Each row was made from one small tree. The marks that hang from a mark follow it in brackets, in alphabetical order. Every link used is in the known rows. Write each row's tree.
In the rows, 128 means zero.
Known rows:
C(F(T W) H): [156 123 114 118 214 141 148 175 142 119 141  80 125 102 187 181 110  85
 132  79 112 120 139 119 173 146 160  88  69  95 144 112 135 130]
H(W(X(Q U))): [146 124  89 127 152 120 116 156 155 115 142  97 125 107 159 178  99 101
 117 109 118 157  77 141 167 156 111  94 101 122 138 119  96 114]
Q(G(W) X(U)): [148 150  89 101 194 151 122 161 140 122 158  91 140 120 148 175  94 108
 125 101  96 134  88 139 198 158 113 106 111  89 119 151  90 103]
F(Q T): [135 136 114 137 197 155 120 163 195 140 153  89 151  95 175 171 129  82
 118 110 126 147 184 143 165 149 167 153  98 112 111 139 119  98]
C(F H): [145 134 105 103 240 125 142 180 164 127 139  76 136  90 177 181 105  86
 143  70  89 116 122 118 169 143 159  79  80 121 125 133 132 142]
T(G): [119 141 109  85 227 150 127 132 191 140 137 104 142 100 167 174 112  81
 127  84 109 137 130 127 173 149 186 132 110 130  90 150 116 113]
H(W): [132 128  98 105 240 105 140 158 159 115 142  94 136  96 171 186 104 109
 127  87 109 137 110 140 158 165 146 124 106 124 133 124 129 121]
C(F(Q S(X))): [144 127 100 122 176 111 125 157 188 146 154  87 137  86 178 173 112  87
 136 101 129 150 125 121 178 137 156 128  89 150 132 137 119 113]
Q(G X): [140 157  96  83 226 144 116 175 175 124 139  94 152  93 152 177  95  86
 135  99  99 143 123 139 198 161 147 136 112 100 105 182  91 101]
T(G X): [114 148  88  76 206 170 128 123 190 150 126 118 132 106 158 183 110  87
 126  95 113 141 140 115 167 144 163 136 116 139  91 155 112 112]
C(F H(W(G X(Q)))): [152 139 100 102 213 116 123 178 151 112 128  79 109 111 165 182  85 116
 150  81 101 142  91 134 187 137 127  57  59 106 133 120 112 130]
W(G X): [132 158 115  87 240 129 123 160 184 113 130  82 126  92 166 182 103  91
 133  97 108 155  99 149 193 154 160 118  77 106  95 153  94 104]
C(F(Q W(G)) H): [157 147 111 118 210 146 122 172 164 117 150  80 140 102 175 167 102 115
 152  87 118 139 144 125 194 129 160  85  51 109 125 115 132 120]
W(X(Q(G) S)): [138 136  94 102 151 145 108 191 176 127 138  81 139  75 164 165 110  74
 118 111 117 156  87 140 193 145 126 119 104 119  93 162  67 109]
X(S U): [142 122 106 119 150 128 132 159 157 114 159  58 147  82 188 150 133  80
 115 104 124 109 100 122 162 157 143 108 114 148 130 152 109 129]
Q(G): [130 157  98  90 232 136 126 182 175 133 142  88 154  92 169 173 108  90
 130  87 100 126 123 146 183 147 162 131 102 111  90 148  95 107]
W(G(U) X(Q S)): [142 135  88 102 162 128 103 166 171 121 147  79 132  91 174 150 110  85
 129 105 132 158  78 154 193 138 130 103  88 129 102 144  62 119]
X(S(G) U): [146 112 115 115 138 130 124 148 151 145 160  59 136 102 197 140 128  94
 124  97 123 100  99 130 167 155 157 112 120 148 120 162 106 107]
G(U W(X(Q S))): [140 112  75 118 170 132 121 161 144 135 162 101 128  98 163 170 106  91
 114 101 115 165  52 147 181 147 101 103 106 117 114 109  75 123]
Q(G(W) X(S U)): [151 136  94 100 166 148 123 166 131 115 163  73 139 107 157 161 106 104
 121 110 105 127  79 128 199 163 103 106 119 102 125 167  85 109]
G(U W(X)): [138 122  85 106 242 124 131 153 143 134 156 112 124 114 160 187  97  98
 118  95  96 160  64 150 178 159 118 106  97  97 112  98  87 113]
X(Q S(G) U): [146 114  99 130  80 145 110 153 158 153 163  67 141  97 191 136 127  87
 123  96 136 117  93 139 170 135 144 106 124 159 118 156  97 114]
H(W(G(U) X)): [141 135  95  92 249  99 120 153 152 109 139  97 117 121 167 174  90 120
 135  96 111 150  87 158 179 161 133 106  80 105 124 116  89 107]
F(Q S U W): [161 128 106 144 132 123  94 160 172 119 174 110 135  83 172 162 134  90
 124 110 160 165 177 137 181 158 154 149  96 140 123  93 117 112]
Q(G(U) X(S)): [149 133  84  84 198 133 109 176 156 125 154  84 154  95 164 150 103  85
 132 107 110 130 110 137 194 161 129 126 118 116 112 176  69 110]
H(W(G X(Q S))): [139 134 100 103 177 116 118 166 161 104 135  77 119  91 168 171 102 111
 129 104 129 159  79 148 185 153 121 107  90 121 123 142  96 116]
T(X(S U)): [138 131  84 107 140 146 134 151 159 126 147  77 137  85 177 161 128  86
 115 113 126 118 114 112 156 151 122 116 120 156 127 157 106 127]
G(W(X)): [131 133 102 104 243 132 141 157 157 125 144 102 120  95 155 202 100  96
 117  94  93 164  72 142 181 162 127 117  98  96 108 121 107 110]
X(Q S(G(W)) U): [144 113  94 135  90 150 120 149 138 153 172  73 131 108 185 147 123 104
 120  91 130 122  67 142 175 135 125  98 121 144 120 136 101 114]
Q(X): [139 138  99  97 223 137 126 153 181 119 140  95 147  79 156 187 102  77
 131  97 107 155 123 130 181 168 152 135 117 119 124 176 117 116]
C(F(T(X) U)): [141 141  92 124 175 146 141 164 177 142 144  88 117 110 183 193 124  85
 120  97 125 114 168 138 166 139 152 109  88 142 134 119 101 127]
T(X(Q(G(W)))): [123 160  58 102 170 168 126 172 165 150 143 115 139 102 150 190 100 103
 123  93 111 153 105 145 182 126 109 124 109 121  93 128  91 115]
S(G(W) X(Q U)): [144 123  87 132 131 142 130 119 145 173 160 118 122 121 176 162  93 112
 123  94 122 149  66 150 181 124 138 100 110 123 118 129 118  96]
X(Q U): [140 138  85 136 124 145 114 157 176 129 157  86 152  90 172 161 118  77
 119  94 128 136 101 142 166 131 141 103 110 145 118 131 102 127]
G(U W): [132 125  79 110 242 123 139 151 145 137 167 107 139 113 169 179 106 103
 123  79 102 140  83 152 169 149 133 114 104 114 116  94 105 125]

Write each row's tree:
[123 130 105 110 150 191 114 132 197 156 140 100 136 110 169 160 135  85
 113 126 138 144 194 113 164 143 156 158 113 134  99 163 109  95]
F(Q T(G X(S)))
[120 122  56  95 139 175 120 123 156 161 153 122 127 119 160 163 111  99
 118  96 128 149  93 124 173 126 110 115 124 149 100 122  86 128]
T(G(U W) X(Q S))
[154 154  91 138 135 180 105 169 173 139 156 124 133 118 165 167 123 104
 112 133 150 151 221 148 187 142 140 146  86 107 108 104  92  87]
F(Q(G) T(X) U W)
[140 115  72 120 175 131 128 123 145 183 161 134 128 123 177 163  85 112
 130  86 119 161  71 163 182 124 140 112 109 119 108 116 108  98]
S(G(U W) X(Q))
[146 146  79  84 226 135 108 172 164 130 150 102 155 109 155 164  91  88
 137  99  99 140 119 147 194 158 137 127 111 102 108 160  72 104]
Q(G(U) X)
[140 152  78 128 134 156 116 171 151 136 166  91 148 115 162 164 107 103
 119  91 114 133  80 153 185 126 117  95 103 113 105 114  84 115]
X(Q(G(W)) U)
[142 139 101 101 185 139 126 176 139 122 152  78 128 109 163 168 108 103
 113 108  99 130  64 137 192 157 109 102 100  95 104 135  74 103]
Q(G(W(X(S U))))
[136 140  89  96 250  98 127 152 152 112 150  90 133 119 177 166  99 125
 141  82 119 130 104 159 171 153 146 112  87 121 127 110 108 120]
H(W(G(U)))
[157 129 103 127 131 130  88 150 180 121 167  85 146  91 157 157 123  80
 131 118 135 157 143 119 179 166 132 143 116 136 133 161 108 104]
F(Q(X(U)) S)
[149 123 107  96 252 108 129 168 146 109 127 103 116  95 156 184  92 101
 131  96  89 152 115 125 163 171 129  93  91  90 125 129 133 122]
C(H(W(X)))
[149 112 119 108 146 129 117 149 154 140 146  69 121 102 183 153 118  86
 118 112 115 125  78 129 176 165 143 107 112 128 115 166  87  96]
W(X(S(G) U))
[123 129  87  92 239 147 129 121 159 150 157 120 133 131 164 172 104 102
 125  78 104 139  95 138 175 145 155 118 109 116  97 106 102 115]
T(G(U W))
[145 119 112 117 172 123 128 159 149 115 152  88 126  89 188 175 132  69
 118  90 146 141 138 131 170 167 159 155 101 111 135 117 121 113]
F(S T W)
[147 130  77  88 208 136 120 171 133 127 164  91 142 109 157 162  98 104
 128 101 103 137  83 141 200 161 106 118 118  99 116 152  73 111]
Q(G(U W) X(S))
[143 129  82 103 150 137 103 187 167 134 146  88 142  88 165 151 107  75
 119 112 118 152  80 147 191 142 119 111 105 120  95 146  51 110]
W(X(Q(G(U)) S))
[159 127 102 118 225  99 136 176 144 116 145  90 113 108 175 178 101 115
 140  77 100 116 146 130 165 151 142  64  77 124 145  98 135 146]
C(F(U) H(W))
[137 121  87 108 137 152 136 136 136 153 156  83 117 116 179 164 120 114
 119 102 120 113  91 122 165 150 117 111 122 144 122 146 107 109]
T(X(S(G(W)) U))
[146 109  94  98 194 135 123 142 137 146 162  91 129 109 170 163 103 103
 133  94 110 139  87 138 186 167 129 124 127 119 126 166 100 106]
Q(X(S(G(U W))))
[149 122 108 101 181 111 116 161 153 108 143  98 119  77 169 183 114  72
 121 100 132 167  90 125 185 174 142 139  97 113 125 122 105 110]
F(S W(X))
[155 130 107 121 183 131 121 156 162 109 146 117 120  85 166 186 110  85
 115 110 129 167 125 144 188 166 152 116  87 114 118 106 101 111]
F(U W(X))
[143 123  89 135  92 142 117 164 167 124 162  66 152  75 182 145 132  75
 114 103 138 127  93 130 166 137 131 102 118 158 124 148  98 135]
X(Q S U)
[136 117  88 108 140 131 107 120 173 160 148 125 121 116 182 150 116  60
 119  97 150 155 137 132 170 134 164 141 113 126 109 133  98 110]
F(S(X(Q)) T(G(U)))
[145 148  89 115 133 149 100 176 173 130 144  92 140 103 157 164 103  79
 117 112 112 149  86 146 188 140 125  98  98 112  99 142  62 103]
W(X(Q(G) U))
[136 127  93 114 164 136 126 134 178 175 141 118 136  94 180 165  93  91
 133  92 124 158 107 150 179 127 172 126 112 133 103 159 121  96]
S(G X(Q))
[152 113 106 110 151 144 123 136 134 137 163  74 126 109 172 160 111 104
 126 103 114 126  80 128 185 168 125 112 129 121 135 174 107 104]
Q(X(S(G(W)) U))
[123 135  99  86 171 152 118 131 178 148 133 105 111 114 172 176 133  67
 120  96 136 134 166 114 161 155 160 158 119 128 105 149 109 109]
F(S T(G X))
[141 156  82 123 124 150 106 176 170 135 156  84 158 103 168 152 112  85
 122  96 120 127 103 149 182 126 138 103 105 128 101 135  80 115]
X(Q(G) U)
[121 144  81  93 176 176 133 109 156 148 146 118 119 134 156 181 109 108
 116  98 110 133 103 115 168 141 132 110 114 128 106 126 109 114]
T(G(W) X(U))
[154 114 109 105 140 140 115 142 154 135 155  69 134  99 177 150 115  89
 130 107 119 121 102 123 181 169 143 118 129 137 133 194 104 104]
Q(X(S(G) U))
[156 128 102 122 156 107 115 158 154 109 163 105 122  80 180 171 129  81
 123  91 150 144 141 137 179 165 157 136 101 137 129  97 118 127]
F(S U W)
[149 121 111 113 239 114 147 176 142 121 136  75 116 117 182 184 104 105
 135  78  98 110 140 124 157 153 144  79  77 100 152 115 138 133]
C(F(T) H(W))
